Each row was made from one small tree. The marks that hang from a mark follow it in brackets, in alphabetical order. Every link used is in the known rows. Write each row's tree.
In the rows, 128 means zero.
Known rows:
X{Z{G{Y{Q{F}}}}}: [110 142  91 115  98 172 154 133 161 124 121 188 140 121 116  70 150 160
 116 162 106 161 131  80 107 132  92 131 129  72 107 150  96 188 139  98
  66 163 155 136 140 117 162 143 131 135 142 153 128 180 103]
X{Z{G}}: [105 154 136 119  89 163 112  98 122 124 145 156 122 128 116  76 158 152
 139 129 105 162 122 107 107 151 103 134 164  90 131 165 119 147 155 106
  94 141 141 138 154 115 124 154 116 143 144 126 157 178 100]
A{Q{Y}}: [104 159 102 101 108 171 143 149 126 148 103 149 123 115 150  71 164 164
 124 104  77 148 124  94  92 148  98 146 161  91 159 118 131 121 173  85
 136 129 139 114 104 109 148 133 129 160 124 113 193 115  98]
Y{Q{V}}: [131 163  82 111 101 165 159 123 107 114 104 171 125  98 163  85 197 137
 124 139 111 133 113  77  83 141 105 108 143  62 144  95  97 141 163  94
 103 153 155 176 115 105 153 148 146 147 110 160 143 148  67]
X{Z}: [125 163 124 113  90 186 110 116 104 132 133 166 107 124 141  82 170 133
 135 110 113 151 114 104  98 144 101 135 140  96 137 148 135 151 160 118
 103 134 143 127 156 116 141 150 110 147 129 119 168 169  83]
Q{A Y Z}: [106 120 102 102 120 162 141 139  83 131 119 115 138 120 143  79 185 174
 132 103 109 131 131  73 130 129  98 121 169  69 155  99 160 137 192 108
 102 142 132 136 107  96 172 120 156 170 140 138 192 103 100]
A{Q{W Z}}: [115 164 116 120 100 184 157 187 109 132  83 172 150  91 172  67 171 149
  99 125  81 125 123  82 100 131 105 143 137  82 165 128 133 154 199 120
 110 145 146 122  77 117 163 145 161 123 117 111 180 113  92]
Q{V Y Z{G}}: [ 95 122  93 121 118 128 149 129  97 110 122 114 148 112 145  75 187 189
 127 144 108 132 127  68 134 145 129 125 197  43 160 102 144 151 196  99
 108 137 118 167 111 100 152 126 157 141 137 153 176 117 106]
W{X{Z}}: [138 167 109 108  72 194  84 114 113 138 120 173  77 135 139  93 187 132
 130 136 104 155 106  92 117 138 108 134 119 113 140 138 159 158 160 119
  78 150 152 125 171 119 145 139 118 160 108  99 162 165  74]
N{Q}: [113 164 136 136  89 161 124 120 119 128 129 140 123 103 121  90 160 140
 140 107 122 142 119 119  80 128 100 115 153 105 150 141 116 150 160  98
 104 112 137 119 101 123 156 147 137 150 134 123 165 158  93]
Z{Q{W}}: [114 156 133 111  96 177 133 172 106 127 135 165 110 119 121  90 143 127
 118 121 114 147 114  84 104 145  94 107 110  87 164 157 136 140 165 140
  78 147 155 146  88 129 132 163 139 114 126 120 153 167 100]
G{Z{Q{A F}}}: [ 97 138 127 120  92 171 161 132  92 118 147 118  91 111  91  92 147 147
 139 110 117 156 129  49  95 124 117 101 119  82 156 152 110 159 140 111
  66 138 149 173  82 110 145 132 159 122 158 109 143 154  79]
X{Z{G{Y} Q}}: [ 94 156 130 128 109 169 125 117 129 117 155 180 125 138  73  62 130 143
 129 132 111 161 109  85 114 141  82 112 120  72 115 171 123 169 136 114
  74 144 137 144 158 133 112 155  91 142 172 133 165 184 110]
N{G{Z{X}} Q}: [ 62 148 129 176  91 173 120 102 115  99 135 155 127  85 104 104 133 128
 171 107  90 165 131  87  95 120  88 119 194 101  99 160  81 169 114  62
 107  85 109 136 103 111 185  99 151 173 144 135 223 161 106]
Q{A F Z}: [117 128 107 110  96 156 165 140  88 145 118 120 140 103 131  98 186 179
 112 120 119 133 147  65 117 124 126 138 144  63 156 117 144 167 188 112
  71 169 147 140  84 101 166 124 192 135 134 122 152 113  97]
V{Q{W Y}}: [105 144  96  72  78 184 122 161  99 128 121 152 100 137 150  79 163 155
 129 141  92 137 120  91 112 151 102 121 154  87 172 118 172 135 186 114
 120 145 163 106 115 112 143 130 137 139 123 124 185 138 113]
Y{Q{Z}}: [123 167  98 102 115 185 135 141 105 128  98 164 135  75 154  91 189 132
 116 128 104 120 128  86  95 122  94 113 124  66 141 108 121 168 154 105
  91 157 140 150 103 120 168 154 150 145 125 165 143 140  81]
Z{G}: [106 149 132 119  98 158 121 108 131 137 134 141 136 121 101  92 154 151
 135 129 100 165 127 111 101 146 104 131 166  80 150 152 119 136 154  88
  97 147 132 156 116 117 127 156 156 135 149 127 152 152 108]
Z{G Q{A} X}: [ 58 134 133 120 114 135 135  89  95 110 157 142 132 119  73 103 148 163
 150 115  80 175 149  63 109 160  94 105 155  72 140 147 106 153 145  84
  66 173 154 170  94  94 113 145 162 164 157 143 181 156 120]
G{Y}: [135 157 103 115  96 192 133 144 135 143 118 174 144 130 106  80 151 129
 126 122 120 155 108 103 110 125  97 125 134  69 121 137 127 139 160  99
 104 133 120 142 137 121 145 134 154 141 149 114 176 137  91]
A{Q{V W{X} Y}}: [127 142  66 110  86 159 152 172 115 120  87 170 104 130 191  76 186 168
 110 165  72 144 111  57 118 147 117 140 149  92 186  90 154 132 220 107
 109 144 163 134 107  93 171 118 153 152  76  92 194 106  79]
Q{A V W Y}: [119 102  87 110  97 152 176 155  85 105 116 141 135 147 177  78 176 180
 136 133 117 146 124  61 121 152 103 119 182  68 172  95 140 107 229 119
 108 145 156 159 108  72 168 116 169 150 105 125 190 115  88]
Q{F W Z}: [126 134 117 117  82 167 156 194 104 140 105 146 136 104 158  96 171 161
 100 148 121 133 141  69 127 130 127 134 129  75 165 135 153 178 203 143
  69 152 141 131  69 118 179 139 187  87 112 114 147 132  96]
Y{Q{F W}}: [132 145 101 104  83 180 163 186 129 146  96 176 120 107 164  99 162 144
 110 156 108 150 138  82  93 133 101 122 117  86 158 132 111 166 175 123
  78 170 168 140  76 117 176 152 175 105  97 140 118 164  91]
V{Q{A Y}}: [ 97 137  83  73  93 170 136 109  80 122 131 130 106 142 131  76 177 172
 144 114  94 139 127  86 110 142  97 123 162  73 164  98 163 127 168  86
 119 155 166 118 134  92 130 116 139 186 146 138 189 115 107]
V{Q{A F W Z}}: [102 129  95  89  75 160 173 162  73 119 113 142 130 115 151  80 185 174
  99 151 103 122 147  56 118 129 126 128 133  61 175 111 168 177 198 128
  69 180 180 114  76  97 156 126 191 131 135 123 157 118 106]
A{Q{W{X}}}: [139 167 105 111  73 188 130 174 125 144  89 191 110 116 156  84 169 140
 101 150  68 157 115  87 103 136 105 146 121 108 173 127 141 142 188 108
  95 153 164 122 100 119 154 144 161 143  97  79 174 128  83]
Y{Q}: [130 167 103 101 103 181 132 132 126 136 108 170 122 102 144  94 175 128
 130 127 104 145 121 100  80 133  86 115 126  80 141 121 102 144 144  96
 104 155 150 150 112 114 155 158 140 153 124 157 140 159  83]

Which tree is each row?
[132 154  75 106  97 152 177 142 115 124 103 162 123  95 170  95 190 159
 113 157 118 133 128  64  89 139 129 122 133  60 154 102 100 163 169  99
  87 161 160 171  94 104 164 139 168 125 102 155 119 150  73]	Y{Q{F V}}
[102 150 116 113 120 166 137 123 119 120 108 153 149  82 127  81 176 147
 117 141  94 136 134  92 101 128  92 118 146  60 139 122 110 170 149  91
  87 163 141 160 100 119 155 165 152 145 143 170 133 148 100]	Y{Q{Z{G}}}
[ 74 132 117 158  89 156 149 137 134 124 134 114 109  95 125  84 127 167
 159 126 113 154 126  84 105 109 102 136 189 103 125 152 111 164 132  76
 109  76 117 126  84 120 202  86 139 147 141 130 186 139 114]	N{G{Z} Q{F Y}}
[106 143 102 137  99 212 122 132 126 111 115 176 132 125  86 100 145 121
 151 128  95 176 129  69 123 124 108 102 156  71 105 144  93 166 142  77
 107 113  97 161 136 111 168 112 169 134 158 116 219 153  80]	G{Y Z{X}}
[ 54 128 125 113 121 139 113 118 114 113 154 139 114 115  84 105 138 166
 150 114  73 169 144  64 129 166 100 107 168  76 146 142 132 157 142  80
  84 149 131 155 102 108 127 141 136 153 143 148 192 160 136]	Z{G Q{Y} X}
[125 124  96  99  93 172 186 166 115 132 106 164 132 116 160  97 160 162
 117 147 108 152 142  68  96 133  89 116 124  79 159 120 105 153 188 121
  67 183 184 143  68  94 182 136 185 133 105 140 129 146  89]	Y{Q{A F W}}
[119 162  75 126 110 193 149 136 146 132 110 209 165 108 124  71 143 121
 128 141 101 154 112  97 101 116  50 138 133  61  81 127  98 139 115  78
 109 147 139 153 139 121 178 124 140 179 138 166 172 132 109]	N{G{Y{Q}}}
[123 135 118 118  82 166 111 160 117 129 109 157 122 113 126  98 173 154
 103 171  90 152 127  81 145 125 118 126 142  88 172 138 162 168 189 123
  56 161 141 150 100 123 158 142 184 130 117 109 151 141  97]	Q{W{X} Z{G}}
[100 162 107 132 122 167 163 139 144 129  97 174 179 100 104  54 155 163
 100 141  72 143 125  90 113 125 103 140 153  59 128 133 121 165 172  81
 104 143 118 132 111 116 143 141 158 142 173 125 191 107 108]	A{Q{Z{G{Y}}}}
[ 92 109 110 123  95 135 164 130 116 136 139  96 119 118 129  90 157 196
 143 108 121 148 143  86 105 132 109 122 162 103 160 121 134 153 184  90
  94 124 159 106  80  97 176 110 155 164 129 130 173 125 109]	N{Q{A F Y}}
[ 97 115  81  70  71 157 164 159  91 131 127 131 106 147 152  83 160 190
 126 144 100 144 141  67 118 148 110 127 150  79 180 108 172 148 198 115
  91 164 184 110  95  94 157 111 169 142 122 118 172 124 117]	V{Q{A F W Y}}
[116 166 112 105  69 167 108 133 107 140 142 164  54 123 118 100 170 150
 114 143 108 150 118  58 121 141 130 130  85 106 153 153 169 194 146 134
  43 161 172 135 138 130 141 149 116 138 106 102 130 181  85]	W{X{Z{Q{F}}}}
[ 99 145 108 163  86 152 162 144 151 141 128 168 154 107 106  76 124 159
 128 136 124 149 123 101 102 107  91 146 153  84  99 155 118 166 132  79
  93 106 129 110  97 127 184  94 156 154 140 131 179 127 127]	N{G{Y} Q{F}}
[ 51 134  93  92 104 145 112 104  90 102 129 131 131 107 110  93 174 184
 140 145  58 143 155  68 143 155 125 119 192  63 143 111 164 188 164  72
 100 154 137 120 118  99 141 115 155 167 152 155 214 126 139]	V{Q{Y Z{G X}}}
[118 149  99  99 121 176 156 121  87 118  98 150 146  89 151  81 197 147
 123 117 105 126 133  72  96 127  86 108 131  60 143 101 113 157 160  97
  89 175 158 154 102 100 166 143 160 169 131 169 154 130  85]	Y{Q{A Z}}
[128 120  69 111  89 151 209 162  99 111 101 166 141 117 187  86 185 169
 113 166 118 141 137  46  93 141 108 113 140  60 161 100  93 145 205 120
  74 183 184 167  76  78 180 131 195 130  93 147 128 139  73]	Y{Q{A F V W}}
[ 70 143 119 116 115 184 107 136  94 103 142 139  81 110  97 109 145 136
 165 102  83 161 133  49 124 149 107  88 151  86 142 137 123 164 134  91
 104 110 117 164 108 113 156 123 131 144 139 124 210 165  94]	G{Z{Q{Y} X}}
[ 96 138 125 112  93 151 158 122  88 128 155 143  92 124 119  82 160 169
 125 107 127 149 132  58 101 147 108 125 109  89 145 152 137 169 159 132
  57 170 174 133 120 104 134 144 122 141 136 119 143 169  99]	X{Z{Q{A F}}}
[ 74 129 123 144 109 143 139 103  80 102 126 131 157  86 123 100 181 160
 152 101  96 135 155  69 112 133 107 103 171  85 141 120 116 184 180  86
  83 138 139 120  84  93 177 115 171 181 141 144 215 129 108]	N{Q{A Z{X}}}
[ 96 153 125 128 111 161 142 132 139 126 149 169 140 128  56  73 128 145
 123 132 110 159 114  89 115 138  90 110 126  59 128 162 121 150 134  97
  79 144 125 163 125 130 112 153 128 132 176 131 163 157 119]	Z{G{Y} Q}
[ 73 141 118 117 110 158 134 109  78 117 146 153 116 115  94 112 156 154
 145  95  88 162 140  57 110 157 100 102 138  77 139 134 118 150 151  97
  75 169 156 155  96  94 131 136 159 167 138 139 189 148 104]	Z{Q{A} X}
[ 88 124 109  98 101 150 151 138  89 127 155 126  89 132 126  82 157 188
 136 103 120 147 132  51 117 154  98 120 125  85 151 140 155 162 170 128
  69 156 176 124 124  99 149 127 111 153 131 130 155 155 106]	X{Z{Q{A F Y}}}
[103 129 127 123 112 149 145 104  94 121 126 124 156 109 111  78 177 174
 126 123 105 145 141  83 117 132 105 125 172  61 154 128 130 145 173  96
  81 164 138 158 100 101 141 144 177 152 164 139 163 122 107]	Q{A Z{G}}
